What can hang from each mark
duko: kepet
kepezot: pedi
zivos: kepet
kepet: dimos duko pedi zivos zusiger
pedi: kepet kepezot
mimab: kepet
dimos: kepet

Known rows, with every way that one mark hangs from another
dimos[kepet[pedi]]: [-0.63 -1.11  0.28  0.72 -1.28  0.61 -3.16 -0.39  1.50 -1.67  0.45  3.28
 -1.49 -1.27 -1.60 -0.20  1.24  1.49  2.16 -0.78  0.58  1.05 -0.61  0.01
  0.96  0.47 -1.29  2.09]
kepet[dimos duko pedi zivos zusiger]: [ 3.58 -2.23 -2.12  0.31  1.48 -1.23 -5.96 -4.84 -0.42 -0.44  2.28  2.62
  0.37 -0.97 -3.83  1.65  1.45  2.36  1.89  0.48  0.35 -0.35 -0.99 -1.36
  2.54  2.40 -0.20  0.67]
mimab[kepet[dimos pedi zivos zusiger]]: [ 2.63 -2.15 -1.07  0.20  1.84 -0.49 -6.36 -3.42  0.41  0.42  1.28  1.72
 -0.69 -1.11 -3.30  0.69  1.90  2.22  2.74  0.48 -0.38 -0.75 -0.86 -1.55
  2.22  2.88  0.16  2.09]
pedi[kepet[zusiger] kepezot]: [ 1.35 -3.29 -1.52  1.94  0.54  0.59 -1.31 -1.61  1.11 -1.86 -1.27  3.11
 -0.42 -1.22  0.63 -0.13  1.05  0.81 -0.72 -0.24  0.36 -1.95  0.59  1.14
  1.00  1.37 -0.15  1.44]
pedi[kepet[dimos duko zivos zusiger] kepezot]: [ 3.31 -3.89 -2.54  1.77  2.38 -0.61 -3.49 -4.34  0.05 -1.71  1.11  3.34
 -0.04 -1.47 -1.71  2.01  2.25  1.96  0.03  0.39 -0.68 -1.81  1.31  0.85
  3.85  3.20  0.76  0.09]
duko[kepet[pedi[kepezot] zusiger]]: [ 1.83 -2.42 -0.95  0.99  0.71  0.66 -3.10 -2.66  0.51 -1.66 -1.23  3.57
 -1.52 -0.28  0.34 -0.25  1.91  1.79 -0.18 -1.08  0.44 -0.49 -0.90  1.09
  1.90  0.14  0.78  0.12]
zivos[kepet[duko pedi[kepezot] zusiger]]: [ 2.12 -3.05 -1.22  2.11  0.48  0.45 -3.22 -2.92  0.71 -1.80 -1.15  2.14
 -1.31 -0.93 -0.32  0.52  1.53  1.64 -1.36  0.45  0.13 -0.34 -0.67  1.04
  0.65  0.72  1.30  0.86]
duko[kepet[dimos pedi[kepezot] zivos zusiger]]: [ 2.79 -2.60 -0.94  0.94  2.21 -0.41 -4.61 -4.06  0.37 -1.67  0.37  3.95
 -1.91 -0.82 -1.38  0.83  2.71  2.25  0.85 -0.33 -1.11 -1.08 -0.99  1.19
  4.06  1.77  1.31 -0.81]
dimos[kepet[zivos]]: [-0.36 -0.01  0.20  0.85 -0.40 -0.41 -3.01 -0.67  0.41 -1.24  1.99  2.81
 -0.90 -1.01 -2.03  1.00  0.80  1.32  1.60 -0.13  0.24 -0.50 -0.14  0.43
  1.69  0.98 -1.96  1.17]
dimos[kepet[pedi[kepezot] zivos zusiger]]: [ 0.68 -2.25 -0.94  2.06  0.43 -0.44 -3.81 -2.29  0.69 -2.81  0.11  3.99
 -1.17 -1.59 -1.59  1.18  1.51  2.38  0.74  0.67 -0.46 -1.67 -0.26  2.04
  2.71  1.64 -1.47  1.19]
kepet[dimos duko zivos zusiger]: [ 3.53 -2.03 -1.86  0.57  1.68 -1.61 -4.55 -3.99 -1.01  0.12  3.22  2.34
  0.78 -0.56 -2.93  2.30  0.61  1.80  0.89  0.25  0.79 -0.81 -0.41 -1.55
  2.40  2.84 -0.24  0.35]
mimab[kepet[dimos zusiger]]: [ 2.29 -2.54 -0.50  0.57  1.40  0.13 -3.73 -1.64  0.33  1.05  1.51  1.27
 -0.57 -0.33 -0.99  0.64  0.81  1.08  1.43 -0.51  0.83  0.07 -0.26 -2.24
  0.96  2.99  0.79  2.37]
kepezot[pedi[kepet[dimos zivos zusiger]]]: [ 1.67 -2.83 -1.63  1.11  1.97 -2.30 -3.96 -2.05 -0.11 -0.09 -0.46  2.36
  0.09 -1.87 -1.16 -0.18  0.91  1.79  1.05  1.22 -0.58 -2.59 -1.33 -0.76
  3.45  2.50 -0.06  1.95]
dimos[kepet[duko pedi[kepezot] zivos zusiger]]: [ 1.73 -2.85 -2.02  1.94  0.71 -0.68 -4.45 -3.48 -0.30 -2.69  0.86  3.90
 -0.30 -1.18 -2.16  2.13  1.92  2.90  0.27  0.56 -0.11 -0.83  0.43  1.73
  3.30  2.02 -1.20  0.72]
zivos[kepet[pedi[kepezot] zusiger]]: [ 1.17 -2.62 -0.11  2.21  0.20  0.57 -2.82 -1.71  1.68 -2.03 -1.95  2.19
 -2.19 -1.24  0.14 -0.57  1.08  1.00 -1.02  0.56 -0.38 -1.27 -1.42  1.38
  0.00  0.31  0.90  1.42]
pedi[kepet[duko zivos zusiger] kepezot]: [ 2.69 -3.13 -2.95  1.79  1.46 -0.47 -3.22 -3.72 -0.30 -1.78  0.25  3.07
  0.62 -1.09 -1.28  1.53  1.90  1.96 -0.77  0.38  0.17 -2.27  1.19  1.46
  2.75  1.80 -0.53  0.19]
pedi[kepet kepezot]: [ 0.45 -2.10 -0.17  1.88 -0.16  1.60 -0.44 -0.63  1.80 -2.07 -0.95  2.58
 -1.09 -1.49  0.40 -0.24  1.76  0.49 -0.21 -0.77 -0.51 -1.13  1.31  1.03
  1.22  0.69  0.20  0.93]
kepet[dimos pedi[kepezot] zivos]: [ 2.04 -1.53  0.89  1.66  0.84  0.67 -2.97 -2.41  1.45 -2.15  1.23  2.29
 -1.45 -1.93 -2.27  1.35  2.22  1.56  1.57  0.24 -2.12 -1.08  0.14  0.06
  2.88  1.78  0.44 -0.24]
zivos[kepet[dimos zusiger]]: [ 1.42 -2.24  0.05  1.07  0.91 -0.78 -3.14 -1.52  1.18 -0.02  0.40  2.03
 -1.99 -0.87 -0.71 -0.35  0.19  0.32 -0.01  0.29  0.70 -0.45 -1.93 -0.71
  0.09  1.76  1.30  1.87]
mimab[kepet[duko pedi[kepezot]]]: [ 2.22 -2.22 -0.47  1.42  0.30  2.15 -2.92 -1.89  0.59 -0.99  0.31  0.68
 -0.37 -0.68 -0.71  1.42  2.91  2.11  0.53 -0.66 -0.54  0.92  1.59 -0.76
  1.67  1.20  1.03  0.92]

Rows
[ 1.80 -3.32  0.39  2.20  1.05  0.38 -3.05 -2.04  2.09 -1.76 -1.03  2.56
 -2.88 -1.50 -0.24 -0.24  1.61  1.04 -0.26  0.47 -1.10 -0.64 -1.46  0.77
  1.08  1.70  2.13  1.29] : zivos[kepet[dimos pedi[kepezot] zusiger]]
[ 1.44 -0.65 -0.08  0.71  0.67  0.91 -3.43 -2.47  0.59 -2.10 -0.37  2.99
 -1.78 -0.79 -1.05  0.46  2.90  1.93  0.70 -0.77 -1.19 -0.73 -0.37  1.72
  3.05 -0.26  0.32 -1.18] : duko[kepet[pedi[kepezot] zivos]]
[ 2.02 -2.57 -3.08  0.82  1.40 -2.06 -4.35 -2.93 -1.38 -0.07 -0.50  1.84
  1.62 -1.24 -1.04  0.33  0.92  2.48 -0.28  1.22  0.65 -2.23 -0.70 -0.53
  2.82  1.27 -1.02  1.59] : kepezot[pedi[kepet[duko zivos zusiger]]]
[ 2.99 -1.75 -2.65  0.23  1.33 -0.38 -6.66 -4.03 -0.96  0.39  1.22  1.24
  0.78 -0.39 -3.22  1.30  1.81  2.73  1.58  0.33  0.86 -0.40 -0.27 -1.26
  1.65  1.66 -0.75  1.58] : mimab[kepet[duko pedi zivos zusiger]]
[ 1.67 -2.26  1.19  1.83  0.17  1.38 -1.64 -1.51  1.96 -2.03  0.61  2.26
 -1.78 -1.72 -0.99  0.79  1.88  1.13  1.24 -0.48 -1.42  0.14  0.17 -0.48
  1.86  1.58  1.25  0.39] : kepet[dimos pedi[kepezot]]
[ 3.54 -2.54 -2.10  0.25  2.09 -0.67 -6.98 -4.50 -0.61  0.66  2.17  1.62
  0.19 -0.65 -3.70  1.69  2.26  2.68  2.33  0.40  0.12  0.12 -0.22 -1.93
  2.73  3.14  0.48  1.52] : mimab[kepet[dimos duko pedi zivos zusiger]]
[ 1.17 -1.12 -0.36  0.61 -0.52  0.80 -4.00 -1.78  1.07 -0.64 -0.28  1.33
 -1.50 -0.80 -1.57 -0.22  1.51  1.14  0.58 -0.21  0.47  1.25 -1.20 -0.35
 -0.10 -0.31  0.72  1.20] : zivos[kepet[duko pedi]]
[ 2.31 -3.86 -2.57  1.87  0.84  0.33 -1.83 -2.88  0.23 -1.66 -0.38  2.93
  0.31 -0.85  0.08  0.88  1.49  1.43 -1.14 -0.40  0.76 -1.06  1.38  0.80
  1.72  1.62  0.23  0.81] : pedi[kepet[duko zusiger] kepezot]
[ 2.11 -1.21 -1.41  0.24  1.06 -0.14 -6.04 -2.85  0.07  0.26  0.39  1.30
  0.00 -0.73 -2.83  0.33  1.38  2.15  2.06  0.48  0.43 -1.26 -0.99 -0.98
  0.97  1.31 -1.17  2.04] : mimab[kepet[pedi zivos zusiger]]
[ 0.73 -0.86 -1.13  0.57 -0.30 -0.25 -5.02 -2.43  0.08 -1.69  1.82  3.17
 -0.39 -1.02 -3.30  1.45  2.06  2.54  2.16  0.00  0.21  0.84 -0.04  0.31
  2.49  1.10 -1.60  0.96] : dimos[kepet[duko pedi zivos]]
[ 2.61 -1.63 -1.37 -0.16  2.01 -1.01 -6.16 -4.22  0.09 -0.41  0.93  3.84
 -1.49 -0.50 -2.67  0.10  2.04  2.12  2.04 -0.54  0.17 -0.48 -2.07 -0.07
  3.22  1.66  0.51  0.16] : duko[kepet[dimos pedi zivos zusiger]]
[ 2.77 -3.83 -0.82  2.02  1.43  0.19 -3.61 -3.33  1.14 -1.63 -0.17  2.45
 -1.97 -1.24 -0.63  0.81  1.99  1.66 -0.64  0.43 -0.61  0.26 -0.71  0.42
  1.76  1.96  2.44  0.73] : zivos[kepet[dimos duko pedi[kepezot] zusiger]]
[ 3.79 -3.17 -1.56  1.59  1.82 -0.48 -4.40 -4.62 -0.02 -1.67  1.69  2.85
 -0.19 -1.41 -2.69  2.50  2.08  2.51  0.50  0.61 -0.88 -1.10  0.17 -0.18
  3.40  2.84  0.52 -0.15] : kepet[dimos duko pedi[kepezot] zivos zusiger]
[ 2.69 -2.70 -1.01  0.99  1.27 -0.78 -3.78 -2.58  0.26  0.22  1.28  1.93
 -1.17 -0.48 -1.08  0.68  0.47  0.78 -0.46 -0.01  1.15  0.51 -1.25 -1.00
  0.67  2.08  1.73  1.48] : zivos[kepet[dimos duko zusiger]]
[ 1.49 -1.93 -2.50  0.60  0.35 -1.30 -5.97 -3.58 -0.61 -1.37  1.53  3.77
  0.23 -0.87 -3.26  1.49  1.28  2.95  1.50  0.48  1.18 -0.15 -0.57  0.40
  2.38  1.68 -2.02  1.50] : dimos[kepet[duko pedi zivos zusiger]]
[ 2.88 -3.00 -0.07  1.37  1.20  1.95 -3.22 -2.45  0.87 -0.88  1.04  1.17
 -1.09 -1.01 -1.25  1.74  3.21  1.96  1.43 -0.72 -1.37  1.57  1.56 -1.18
  2.78  2.68  2.28  0.88] : mimab[kepet[dimos duko pedi[kepezot]]]
[ 0.45 -1.56 -1.33  0.71  0.11 -1.29 -5.37 -2.45  0.37 -1.56  0.74  3.91
 -0.74 -1.22 -2.85  0.33  0.90  2.28  1.94  0.53  0.67 -1.06 -1.39  0.82
  1.83  1.33 -2.31  1.96] : dimos[kepet[pedi zivos zusiger]]
[ 0.41 -2.45 -0.09  1.04  0.70 -0.42 -1.72 -0.11  0.98 -0.29 -0.61  1.81
 -0.78 -1.76  0.14 -0.92  1.27  1.06  1.23 -0.02 -0.66 -0.45 -0.65 -1.43
  2.53  1.58  0.90  1.93] : kepezot[pedi[kepet[dimos]]]
[ 3.14 -2.30 -0.35  1.30  1.81  1.08 -4.49 -3.44  0.39 -1.12  1.78  1.11
 -0.77 -1.35 -2.63  2.41  3.56  2.50  1.77  0.02 -1.90  0.36  1.55 -0.68
  3.69  2.92  1.65  0.12] : mimab[kepet[dimos duko pedi[kepezot] zivos]]
[ 2.47 -1.46 -0.63  0.65  1.42 -1.50 -3.92 -2.76 -0.03 -0.03  2.47  2.46
 -0.02 -1.00 -2.46  1.29  0.30  1.15  1.18  0.37  0.39 -1.72 -1.16 -1.31
  1.73  2.48 -0.61  0.93] : kepet[dimos zivos zusiger]
[ 2.01 -0.96 -1.29  0.36  1.21 -0.54 -4.69 -2.16 -0.57  0.67  1.29  0.97
  0.44 -0.36 -1.81  0.81  0.68  1.37  1.06  0.29  1.00 -1.71 -0.45 -1.05
  0.87  1.62 -1.13  1.86] : mimab[kepet[zivos zusiger]]
[ 0.81 -2.15 -1.52  0.80  0.00 -0.25 -2.02 -0.78 -0.25 -0.35 -0.85  1.37
  0.84 -1.11  0.14 -0.22  1.32  1.68  0.03 -0.09  0.60 -0.31 -0.03 -1.25
  2.09  0.57  0.00  1.66] : kepezot[pedi[kepet[duko]]]
[ 2.79 -2.57 -0.48  1.81  1.50 -0.31 -3.87 -3.45  0.84 -1.90  0.86  2.91
 -0.97 -1.76 -2.20  1.46  1.56  2.01  1.02  0.65 -1.47 -1.98 -0.57  0.11
  2.88  2.37  0.16  0.26] : kepet[dimos pedi[kepezot] zivos zusiger]
[-0.02 -1.26  0.37  1.92 -0.20  0.52 -2.91 -1.27  1.37 -3.04  0.43  3.49
 -1.69 -1.76 -1.70  0.96  2.26  2.10  1.34  0.27 -1.44 -0.80  0.43  1.98
  2.81  0.97 -1.34  0.55] : dimos[kepet[pedi[kepezot] zivos]]
[ 1.93 -1.38 -1.01  0.14 -0.09  1.46 -4.44 -2.07  0.17  0.27  0.91  0.66
  0.03 -0.38 -1.98  0.68  2.19  1.99  1.84 -0.83  0.82  1.52  0.39 -2.02
  0.84  0.91  0.20  1.71] : mimab[kepet[duko pedi]]
[ 0.26 -3.03 -0.56  2.11 -0.17  0.23 -2.53 -1.33  1.19 -2.75 -0.50  4.04
 -1.52 -1.29 -0.23  0.46  1.16  1.92  0.35 -0.03  0.14 -0.53 -0.11  1.48
  1.69  1.42 -0.84  1.86] : dimos[kepet[pedi[kepezot] zusiger]]
[ 3.11 -3.03 -1.81  0.46  0.77 -0.38 -4.71 -3.89  0.05 -0.21  1.67  2.59
 -0.05 -0.70 -2.55  1.03  1.08  2.01  1.39 -0.34  1.18  0.82 -0.95 -2.02
  1.57  2.28  0.42  1.21] : kepet[dimos duko pedi zusiger]
[ 1.59 -1.64  0.49  0.26  0.54  1.30 -4.24 -1.42  1.49  0.34  1.04  1.18
 -1.53 -1.03 -1.98  0.03  2.20  1.44  3.02 -0.93 -0.52  1.42 -0.20 -2.24
  1.43  2.05  1.10  2.10] : mimab[kepet[dimos pedi]]
[ 1.80 -0.67  0.42  0.38  0.37 -0.07 -4.44 -2.53  1.15 -0.80  1.88  2.23
 -1.09 -1.54 -3.38  0.64  1.68  1.48  2.90  0.15 -1.07 -0.43 -1.07 -1.32
  2.05  1.52 -0.40  0.67] : kepet[dimos pedi zivos]
[ 1.28 -3.59 -1.65  2.05  0.11  0.20 -3.18 -2.52  0.18 -2.62  0.29  3.90
 -0.47 -1.07 -0.84  1.49  1.58  2.53 -0.15 -0.15  0.79  0.44  0.58  1.14
  2.27  1.72 -0.50  1.34] : dimos[kepet[duko pedi[kepezot] zusiger]]
[ 1.48 -1.70 -2.19  0.91  0.53 -1.61 -4.61 -2.72 -1.18 -0.79  2.52  3.45
  0.61 -0.47 -2.32  1.96  0.49  2.27  0.51  0.20  1.57 -0.55 -0.13  0.31
  2.13  2.06 -1.86  1.27] : dimos[kepet[duko zivos zusiger]]
[ 1.14 -2.75 -2.15  0.85 -0.30 -0.46 -4.72 -2.65 -0.07 -1.28  0.87  3.75
 -0.02 -0.62 -1.95  0.79  1.07  2.49  1.15 -0.41  1.96  1.14 -0.56 -0.17
  1.36  1.34 -1.23  2.19] : dimos[kepet[duko pedi zusiger]]
[ 2.58 -2.32 -0.49  0.00  0.89  1.18 -4.74 -2.50  0.48  0.47  1.77  1.00
 -0.57 -0.71 -2.47  1.08  2.61  1.90  2.59 -0.91  0.03  2.28  0.53 -2.54
  1.96  2.33  1.50  1.59] : mimab[kepet[dimos duko pedi]]
